Every row comes from one small tree of marks. The marks that hang from a mark follow it in brackets, in the order of their numbers. Every link used is in the known rows. Which tree was each row made from?
Known rows
q509{q171 q984{q566}}: [ 1.21  0.02 -0.49  0.97 -3.88 -2.04  2.02 -2.41 -0.53  1.58 -1.60 -1.20
 -0.14  0.65  1.91  0.46  0.64 -2.51  0.76 -4.55 -0.75 -1.67  3.19 -4.32
  0.13 -3.68  1.40 -0.72  0.16  2.02  2.24 -1.41 -0.99  0.71 -0.74  1.05]
q306{q51{q509 q984{q171}} q566}: [ 1.57  4.11  1.04 -1.31 -1.12 -0.11 -3.16 -0.18 -2.78  0.45 -0.03  3.56
  0.04 -1.31 -3.21  0.96 -0.29 -1.07  3.78 -4.48 -1.39 -3.09  5.14 -1.36
 -3.97  0.55  1.74  2.10  0.31 -4.22 -0.28 -4.71 -0.96  0.31 -3.07  1.76]
q306{q51{q509} q566}: [ 2.43  3.41 -0.41 -0.37 -0.87  2.06 -2.79  1.20 -2.77 -0.57  0.14  2.26
  0.33 -0.67 -2.88  0.74 -0.42  0.04  1.94 -1.51  0.09 -3.81  3.99 -0.69
 -3.70  1.65  1.08  2.24  0.66 -2.38  0.31 -4.16 -1.90  1.85 -1.58  1.13]
q51{q509{q984{q171}}}: [-0.02  1.26  0.20 -1.36 -2.10 -1.76 -0.61 -0.52 -0.97  0.68 -1.46  0.89
  1.11 -2.41  0.48  0.90  1.40 -1.24  2.32 -4.83 -0.39 -1.06  2.13 -2.84
 -0.89 -1.44  0.19  0.13 -0.88 -0.14 -1.28  0.57  0.68 -1.02  0.92  1.04]
q984{q51 q171 q509 q566}: [-1.47  1.12  1.78 -0.65 -2.82 -0.78 -2.61  2.25 -1.21 -0.02 -3.95 -0.46
 -1.95 -0.34  2.35 -4.56 -0.36 -1.93  1.84 -4.97 -4.15 -4.03  0.79 -6.32
 -0.27 -1.25  0.88  2.48  0.31 -0.49  3.27 -5.28 -0.48 -1.95 -1.91 -0.68]
q171{q306{q51{q509}} q984{q566}}: [-2.78  5.41  0.82 -2.73 -4.07  2.19  2.92 -1.99  0.44 -2.16 -0.74  1.42
  0.75  3.20 -2.66  0.39 -0.25 -2.10 -0.23 -2.08 -1.14 -3.81 -0.09 -2.91
 -0.88 -2.00 -1.27  1.29  1.32 -1.96 -0.04 -2.79  0.83 -0.58 -4.28  1.30]
q171{q306{q51{q509} q566} q984}: [-1.21  5.15  1.72 -2.88 -4.00  3.22  1.30 -1.95  0.24 -2.31  0.49  2.90
  0.80  3.18 -4.51  1.63 -0.90 -1.62  0.35 -1.41  0.44 -3.74  2.37 -1.72
 -2.14 -0.17 -2.20  2.01  2.60 -2.86 -0.63 -1.68  0.26 -0.11 -4.36  1.61]
q171{q984{q51 q566}}: [-3.08  2.57  1.33 -1.19 -2.43  0.06  0.25  0.06 -0.04 -1.13 -0.82  0.70
 -0.49  2.33 -0.33 -1.20 -0.13 -0.33 -0.47 -2.39 -3.12 -2.84 -0.59 -3.82
  0.50 -1.91  0.01  0.84  1.32 -0.24  0.79 -2.84  1.42 -0.20 -3.59 -1.23]
q509{q171{q984}}: [ 1.43  1.09  1.73 -0.63 -3.40 -1.32  0.68 -1.05 -1.06 -0.51  0.40  0.58
  0.67  1.40 -0.13 -1.14 -0.85 -1.06 -0.37 -2.50 -2.16 -0.95  3.65 -1.01
  0.06 -4.05 -0.61 -0.38  1.47  0.58  0.18  1.23 -0.95 -0.06 -2.16  0.31]
q171{q306 q984{q566}}: [-4.34  3.29  1.69 -1.85 -4.39  1.47  3.79 -3.47  2.65 -1.94 -1.52  0.31
 -0.49  4.51 -2.07 -0.09 -0.45 -2.02 -1.45 -0.76 -0.25 -1.48 -1.77 -2.17
  0.94 -2.31 -1.92  0.27  1.69 -1.17  0.48 -1.61  2.36 -1.24 -4.73  1.43]
q171{q306 q984{q51{q509{q566}}}}: [-3.47  5.10  1.52 -3.26 -3.48  2.26  1.32 -2.22  0.35 -2.69 -0.02  1.26
  0.76  1.32 -1.56 -0.29 -0.76 -3.31 -0.96 -2.77 -1.87 -3.89  0.33 -4.90
  0.06 -1.38 -1.85  0.03  0.98 -1.20 -0.01  0.70  1.53 -1.40 -1.97  0.47]
q171{q984{q509 q566}}: [-2.59  2.42  1.99 -0.50 -4.96 -1.00  1.93  0.35 -0.05 -0.15 -2.35  0.19
 -0.38  2.40 -1.59 -1.06  0.77  0.29  0.60 -1.97 -0.46 -0.28 -0.79 -2.99
  0.61 -2.05 -0.54  2.93 -1.26  0.29  0.94 -2.37  1.57  0.45 -5.38  0.33]
q984{q51}: [-0.60  0.54  0.23 -0.45  1.02  0.61 -1.99  1.52 -0.82 -0.74  0.98  0.17
  0.04 -0.90  1.24 -1.21 -0.38 -0.89  0.20 -1.04 -2.38 -2.97  0.01 -2.65
 -0.25  0.82  0.25 -0.39  0.85  0.01  0.62 -0.31 -0.35 -1.06  1.44 -1.81]
q51{q509}: [ 0.07  2.26 -0.52 -1.10 -0.64 -0.36 -1.64  0.60 -1.68 -0.83 -0.84  0.37
  1.25 -2.70 -0.89 -0.33  0.91  0.17  0.60 -1.36  0.22 -0.62  0.98 -0.35
 -0.93  0.22  1.02  0.56 -1.74 -0.55 -1.26 -0.03  0.89 -0.65  0.65  0.90]
q306{q51{q509}}: [ 2.10  2.63 -1.23 -0.96  0.38  1.04 -1.32  1.98 -2.53 -0.03  1.07  1.36
  1.86 -1.89 -1.01  0.25  0.26  0.16  1.49 -1.55 -1.18 -2.84  1.88 -0.89
 -2.34  0.67  0.84  1.05 -0.45 -0.88 -0.89 -1.60 -1.64  0.84  0.47 -0.08]
q51{q509{q171{q306} q984}}: [ 0.73  2.38 -0.41 -1.65 -3.80 -0.63  0.95 -2.27 -0.85 -0.32 -0.41  0.05
  2.18 -1.83 -0.11  0.73  0.82 -3.00  1.09 -4.07  0.33 -1.86  3.71 -3.31
 -0.87 -1.97  0.10 -0.79 -0.55  0.30 -0.27  2.13  0.31 -1.49  1.17  1.92]
q306{q51{q509{q566}}}: [ 2.15  3.39 -1.68 -0.36 -0.23  1.73 -0.77  0.69 -3.17  0.16  0.04  0.90
  0.89 -1.83 -0.74  0.30  0.05 -1.51  0.99 -2.54 -1.22 -3.16  2.66 -2.48
 -2.39  0.08  1.64  1.16 -1.79 -0.89  0.75 -2.10 -2.83  2.08 -0.02  0.55]
q509{q171{q306{q51} q984} q566}: [ 1.93  3.89  0.77 -1.06 -4.69  2.03  3.07 -3.76 -1.12 -1.26  0.15  0.59
 -0.34  2.89 -0.48 -0.62 -2.11 -5.38 -0.99 -3.90 -2.60 -3.68  4.73 -4.46
 -0.56 -4.71 -1.10 -0.23  1.48 -0.02  2.91 -0.12 -3.53  1.39 -3.07  1.96]

Write each row's tree
[-3.56  3.74  2.38 -2.26 -4.68  2.08  2.71 -1.09  0.48 -1.58 -0.52  0.59
 -0.01  2.32 -1.38 -0.97 -0.67 -3.85 -0.47 -2.73 -1.55 -3.16 -0.12 -6.19
  0.57 -0.98 -2.49  1.76  0.03 -0.35  1.66  0.36  0.94 -0.86 -3.43  0.04]
q171{q306 q984{q51 q509{q566}}}
[ 0.87  2.49 -0.78 -0.44 -3.82 -1.82 -0.10 -1.44 -1.85  0.50 -2.16 -0.54
  1.21 -1.90  0.62  0.08  1.40 -1.97  1.50 -5.05 -0.57 -2.04  3.64 -3.99
 -0.67 -2.76  2.03 -0.32 -1.69  0.96  0.83 -0.97  0.07 -0.11  0.03  1.52]
q51{q509{q171 q984{q566}}}
[-2.68  4.63 -0.13 -0.81 -1.22 -2.28 -0.50 -1.03 -1.80  0.14 -2.38  0.79
  0.76 -2.61 -2.32 -0.10  1.66 -0.50  1.91 -3.95 -0.54  0.44  0.39 -1.84
 -1.18 -0.02  3.32  0.66 -4.19 -2.54 -0.72 -3.23  3.16 -1.03 -2.29  1.71]
q51{q509 q984{q566}}
[ 0.25  3.75 -0.10 -1.92 -1.88  3.61 -0.25 -1.49 -0.23 -1.84  0.29  1.67
  0.11  0.88 -3.04  1.05 -0.99 -2.17  0.65 -0.46  1.31 -4.15  2.33 -1.50
 -2.56  1.50 -0.76  1.28  1.95 -2.76  0.33 -2.64 -0.82 -0.22 -1.48  2.06]
q171{q306{q51{q509} q566}}
[-1.40  0.61  1.68 -2.37 -0.50  1.43 -1.82 -0.76  1.05 -1.63 -0.48  0.89
 -0.86  0.67  1.74 -2.42 -1.81 -3.56  0.23 -2.93 -3.58 -4.55  1.11 -3.82
  0.06 -1.03 -1.81 -1.11  3.99 -1.38  0.75 -0.47 -0.18 -3.76  1.17 -0.56]
q984{q51 q171{q306}}
[-1.97  2.06  3.18 -1.41 -3.11 -1.57  0.13 -1.72  0.45  0.86 -1.61  1.92
 -1.14 -0.16 -2.34 -0.05 -0.16 -2.80  2.97 -3.81 -0.06  0.09  1.84 -2.51
 -1.01  0.09 -0.46  1.81 -0.81 -3.19  0.46 -1.70  1.68 -2.43 -3.68  1.80]
q51{q984{q171{q306{q566}} q509}}
[-1.73  2.19  2.60 -1.75 -1.51 -1.07  0.18 -3.31  1.27  0.01 -0.83  2.24
 -1.21  0.67 -2.18  0.58 -0.65 -2.88  1.74 -3.24 -0.82  0.07  1.93 -1.23
 -1.00 -0.45 -0.35 -0.36  1.21 -3.55 -0.03 -1.68  1.66 -2.34 -2.59  2.14]
q51{q984{q171{q306{q566}}}}
[-0.97  4.88 -0.46 -1.87 -1.08  1.79  1.85 -2.31 -0.71 -0.66  0.45  1.25
  0.98 -0.76 -2.62  1.42 -0.08 -3.95  0.98 -2.55 -0.22 -2.30  1.46 -2.85
 -2.11  0.48  0.18  0.15 -1.33 -2.59  0.24 -0.90 -0.04 -0.50 -0.92  1.76]
q171{q306{q51{q509{q566} q984}}}
[ 0.71  0.71 -0.62  0.40 -3.19 -1.57  0.46 -1.17 -0.92  1.18 -0.91 -0.88
 -0.25  0.02  2.80 -0.45  0.17 -3.24  0.98 -5.31 -2.82 -4.02  3.28 -6.65
 -0.04 -2.79  1.41 -1.01  0.78  2.00  2.90 -1.75 -1.28 -0.10  0.45 -0.38]
q509{q171 q984{q51 q566}}
[-3.23  4.95  1.38 -2.21 -2.27 -1.81 -0.24 -3.00 -0.50 -0.60 -3.28  1.34
 -0.01 -1.61 -1.96 -1.00  0.73 -2.86  2.14 -5.26 -1.59 -0.81  1.18 -2.82
 -1.27 -1.54  1.73  0.19 -1.57 -3.63 -0.67 -3.45  3.27 -3.31 -2.62  2.84]
q51{q509 q984{q171{q306} q566}}
[-1.01  1.22  2.34 -2.22 -1.29  2.12 -2.85 -1.31  1.01 -1.73 -0.84  1.59
 -1.88  1.44  0.73 -1.96 -2.05 -3.41  0.31 -3.21 -2.98 -5.10  2.30 -3.91
 -0.67 -0.38 -1.51 -0.11  4.87 -2.28  1.28 -2.21 -0.15 -2.90 -0.35  0.31]
q984{q51 q171{q306{q566}}}
[-3.24  4.08  1.21 -1.67 -2.89 -0.15 -0.65  0.63 -0.95 -1.73 -1.53  1.06
  0.71  0.85 -0.71 -1.63  0.41 -0.25  0.01 -3.27 -3.25 -3.28  0.07 -4.07
  0.18 -1.91  0.79  1.28 -0.02 -0.46  0.10 -2.92  1.90 -0.58 -3.10 -0.74]
q171{q984{q51{q509} q566}}
[-0.58  1.88  0.48  0.03 -5.35 -0.17  1.59 -1.05 -0.42 -0.45 -3.45 -1.76
 -0.95  1.17  0.28 -3.01 -0.04 -2.71  0.33 -2.50 -0.23 -2.05  1.69 -3.93
  0.04 -1.89  0.71  1.83 -1.27  0.43  3.34 -3.15 -0.28 -1.17 -3.14  1.63]
q984{q509{q171{q306}} q566}
[ 2.32  3.46 -0.74 -0.28 -2.57 -0.06 -1.24 -1.55 -3.44 -0.70 -1.95 -0.48
  0.43 -2.77  0.30 -1.95 -0.18 -2.82  0.32 -4.38 -1.03 -2.05  4.96 -2.99
 -0.86 -2.76  2.19 -0.29 -2.71  0.45  1.44 -0.39 -1.95  0.97  0.09  1.95]
q51{q509{q171 q566}}
[-0.09  5.77  0.44 -1.69 -3.08 -1.07  0.66 -4.00 -2.50 -0.41 -1.33  0.74
  0.73 -2.92 -1.96 -0.33  0.14 -4.91  1.43 -5.51 -0.82 -0.69  4.59 -3.80
 -1.36 -2.14  2.05 -0.85 -3.74 -2.08  0.75  0.02  0.48 -1.09 -1.15  2.97]
q51{q509{q171{q306} q566} q984}
[ 0.75  3.58 -0.55 -0.96  0.55 -0.73 -0.73  1.12 -2.86  0.89  1.51  2.25
  2.13 -2.64 -2.45  1.52  0.86 -0.54  2.72 -2.72 -1.50 -1.39  2.16 -1.13
 -2.89  1.21  1.42  0.78 -2.00 -2.38 -1.49 -1.50 -0.34  0.21 -0.58  0.42]
q306{q51{q509 q984}}
[-1.89  3.34  1.52 -2.14 -1.97 -0.06 -1.33  1.13 -1.16 -1.46  0.49  1.64
  1.53 -0.08 -0.75 -0.67  0.06  0.00  0.22 -2.57 -2.70 -2.66  0.60 -3.06
 -0.55 -0.99 -0.75  0.63  0.46 -0.35 -1.43  0.43  1.57 -0.85 -1.45 -1.10]
q171{q984{q51{q509}}}
[-2.74  2.48  1.05  0.38 -2.12 -2.68  1.20 -0.27 -0.95  1.65 -2.13 -0.01
 -0.20 -0.75 -1.85 -0.22  1.70 -0.91  2.45 -2.72 -0.17  1.41 -0.50 -2.83
 -0.56  0.56  1.98  2.06 -4.17 -1.33  1.11 -3.22  2.37 -0.47 -3.77  0.67]
q51{q984{q509 q566}}
[-1.78  3.40 -0.10 -1.24 -0.74  1.45  2.63 -2.23  0.74 -0.28  0.31  0.80
  0.49  1.37 -2.16  1.30 -0.30 -3.07  0.51 -1.15 -0.51 -2.02 -0.16 -2.12
 -1.36  0.59 -0.22 -0.11  0.52 -2.61  0.69 -2.37  0.41 -1.22 -2.00  1.11]
q171{q306{q51{q984{q566}}}}
[ 3.40  3.96 -0.72 -0.68 -2.58  0.69 -0.23  0.01 -3.71 -0.31  0.37  1.28
  1.39 -0.93 -0.79 -0.62 -0.64 -2.19  0.86 -4.14 -2.75 -3.63  5.10 -3.36
 -2.47 -2.75  1.06  0.99 -0.71 -0.30  1.02 -1.43 -3.46  2.04 -1.28  0.84]
q306{q51{q509{q171{q984} q566}}}
[-2.80  3.59  0.79 -2.65 -2.16  1.14 -2.55 -1.17 -0.30 -2.44 -3.54  0.39
 -1.01 -0.37  1.50 -3.76 -0.86 -3.60  0.53 -4.88 -4.00 -5.99  0.96 -5.66
 -0.61 -1.89  0.64 -0.22  2.20 -2.20  1.35 -4.69  0.86 -3.71 -0.67  1.01]
q984{q51{q509} q171{q306} q566}
[-0.72  4.60  1.03 -1.11 -1.46 -2.32 -1.27 -2.37 -2.37  0.69 -2.47  1.63
 -0.13 -3.48 -1.49 -0.59  0.28 -2.99  2.26 -6.53 -2.15  0.25  2.99 -3.32
 -1.64 -1.92  2.54  0.41 -3.66 -2.77  0.20 -1.39  0.80 -0.81 -1.22  2.37]
q51{q509{q566} q984{q171}}
[-2.21  1.53  2.33 -1.45 -3.01 -0.52 -0.05  2.21 -0.93 -0.53  0.19  1.12
  0.66  0.84 -0.62 -1.13  0.27  0.03  0.87 -2.19 -2.29 -1.76  0.14 -4.08
  0.16 -0.53 -1.58  2.37 -0.26  0.48 -0.25  0.27  0.95 -0.34 -2.65 -1.66]
q171{q984{q51 q509}}
[-0.91 -0.32  0.44  0.13 -2.71 -1.94  1.47 -2.14  1.11  1.85 -2.64 -0.19
 -1.17  1.14  1.77  0.88  0.81 -2.14  1.45 -4.78 -1.25 -1.24  0.65 -3.84
  0.36 -2.87  0.26  0.24  0.88  0.45  1.29 -2.57  0.21  0.15 -0.83  0.94]
q509{q984{q171 q566}}
[ 1.43  2.72  0.06  0.35 -1.78 -1.23  0.55  1.12 -2.48  1.74  0.09  0.89
  0.57 -0.77 -1.40 -0.43  0.41 -1.57  2.90 -3.52 -2.11 -1.67  2.74 -3.22
 -2.27 -0.41  1.77  1.85 -1.82 -1.33  1.56 -3.72 -1.66  0.34 -2.96  0.21]
q306{q51{q984{q509{q171} q566}}}
[-0.09  1.75  0.38  0.18 -3.48 -0.59 -1.78  2.08 -2.58 -0.19 -2.54 -1.27
 -0.61 -0.71  2.10 -4.63 -0.01 -2.02  1.10 -3.95 -3.11 -3.98  2.59 -6.49
 -0.52 -1.05  1.95  1.79 -1.02  1.03  3.87 -4.14 -1.17 -0.99 -1.47 -0.84]
q984{q51 q509{q171} q566}
[ 0.03  1.79  0.98 -2.14 -0.16 -0.39 -4.78  1.40 -2.05 -0.94 -1.09  1.33
  0.28 -2.89  1.82 -3.02 -0.71 -1.57  1.54 -4.50 -4.35 -4.23  2.52 -3.49
 -1.15 -0.89  0.51 -0.21  1.60 -1.18 -0.50 -1.35 -0.21 -2.66  1.82 -0.41]
q984{q51{q509} q171}
[-1.98  2.94  1.47 -0.29 -3.64 -2.26  1.96 -1.61 -0.73  0.94 -2.15 -0.03
 -0.20 -0.13 -1.58 -1.18  0.79 -2.81  1.85 -3.64 -0.53  0.33  1.47 -3.76
 -0.60 -1.13  1.33  1.09 -3.02 -1.33  1.93 -2.63  1.49 -1.57 -3.76  1.70]
q51{q984{q509{q171{q306}} q566}}
[ 0.39  2.45 -0.13 -0.75 -2.74 -0.92  0.03 -2.16 -1.68  1.00 -2.70  0.25
 -0.06 -2.25  0.80  0.89  0.83 -3.05  1.75 -6.08 -0.62 -1.42  2.79 -4.87
 -0.87 -2.44  1.18  0.37 -2.21  0.24  0.55 -0.25 -0.61  0.98  0.53  1.86]
q51{q509{q566 q984{q171}}}
[-1.29  1.26  2.94 -2.16 -3.14  1.44 -2.67  0.49  0.17 -0.99 -2.10  1.21
 -1.80  0.55  0.21 -3.03 -1.41 -3.42  1.72 -3.79 -2.08 -4.81  2.27 -5.21
 -0.99  0.34 -1.93  2.25  2.58 -1.91  2.19 -2.34 -0.34 -2.92 -1.36  0.17]
q984{q51 q171{q306{q566}} q509}
[-2.11  3.71 -0.69 -0.81 -0.83  0.38 -2.72  1.06 -1.96 -1.36 -2.23 -0.34
 -0.07 -1.70  0.66 -2.58  0.50 -1.06  0.40 -2.93 -2.82 -4.22  0.19 -4.45
 -0.71  0.22  2.63  0.46 -0.85 -0.58  1.33 -4.60  1.15 -0.78 -0.26 -0.40]
q984{q51{q509} q566}
[-2.61  3.82  1.54 -1.84 -5.38  2.03  4.05 -0.72  0.78 -1.24 -0.94  0.86
  0.07  4.08 -2.56 -0.02 -0.29 -2.10  0.46 -1.64 -0.54 -2.95 -0.75 -4.09
 -0.48 -1.14 -2.21  2.92  0.77 -1.29  1.07 -2.82  0.49 -0.42 -5.58  0.56]
q171{q306{q51} q984{q509 q566}}
[-1.43  2.50  1.16  0.22 -1.97 -1.85  1.18 -0.66 -1.55  1.82 -1.14  0.46
 -0.12 -1.80 -1.83  0.43  0.93 -2.14  2.38 -3.25  0.09  1.84  0.64 -3.39
 -0.75  0.25  1.46  1.89 -5.02 -1.07  1.28 -0.84  0.82  0.39 -2.60  0.84]
q51{q984{q509{q566}}}
[ 0.71  1.23  0.46  0.85 -4.57 -1.33  0.12  0.31 -1.83  0.57 -3.49 -1.69
 -0.99  0.23  0.93 -3.47  0.17 -1.34  1.21 -2.96 -0.72 -1.26  2.17 -3.57
 -0.25 -2.19  1.62  2.21 -2.15  0.88  3.29 -3.50 -0.91  0.04 -3.06  0.98]
q984{q509{q171} q566}
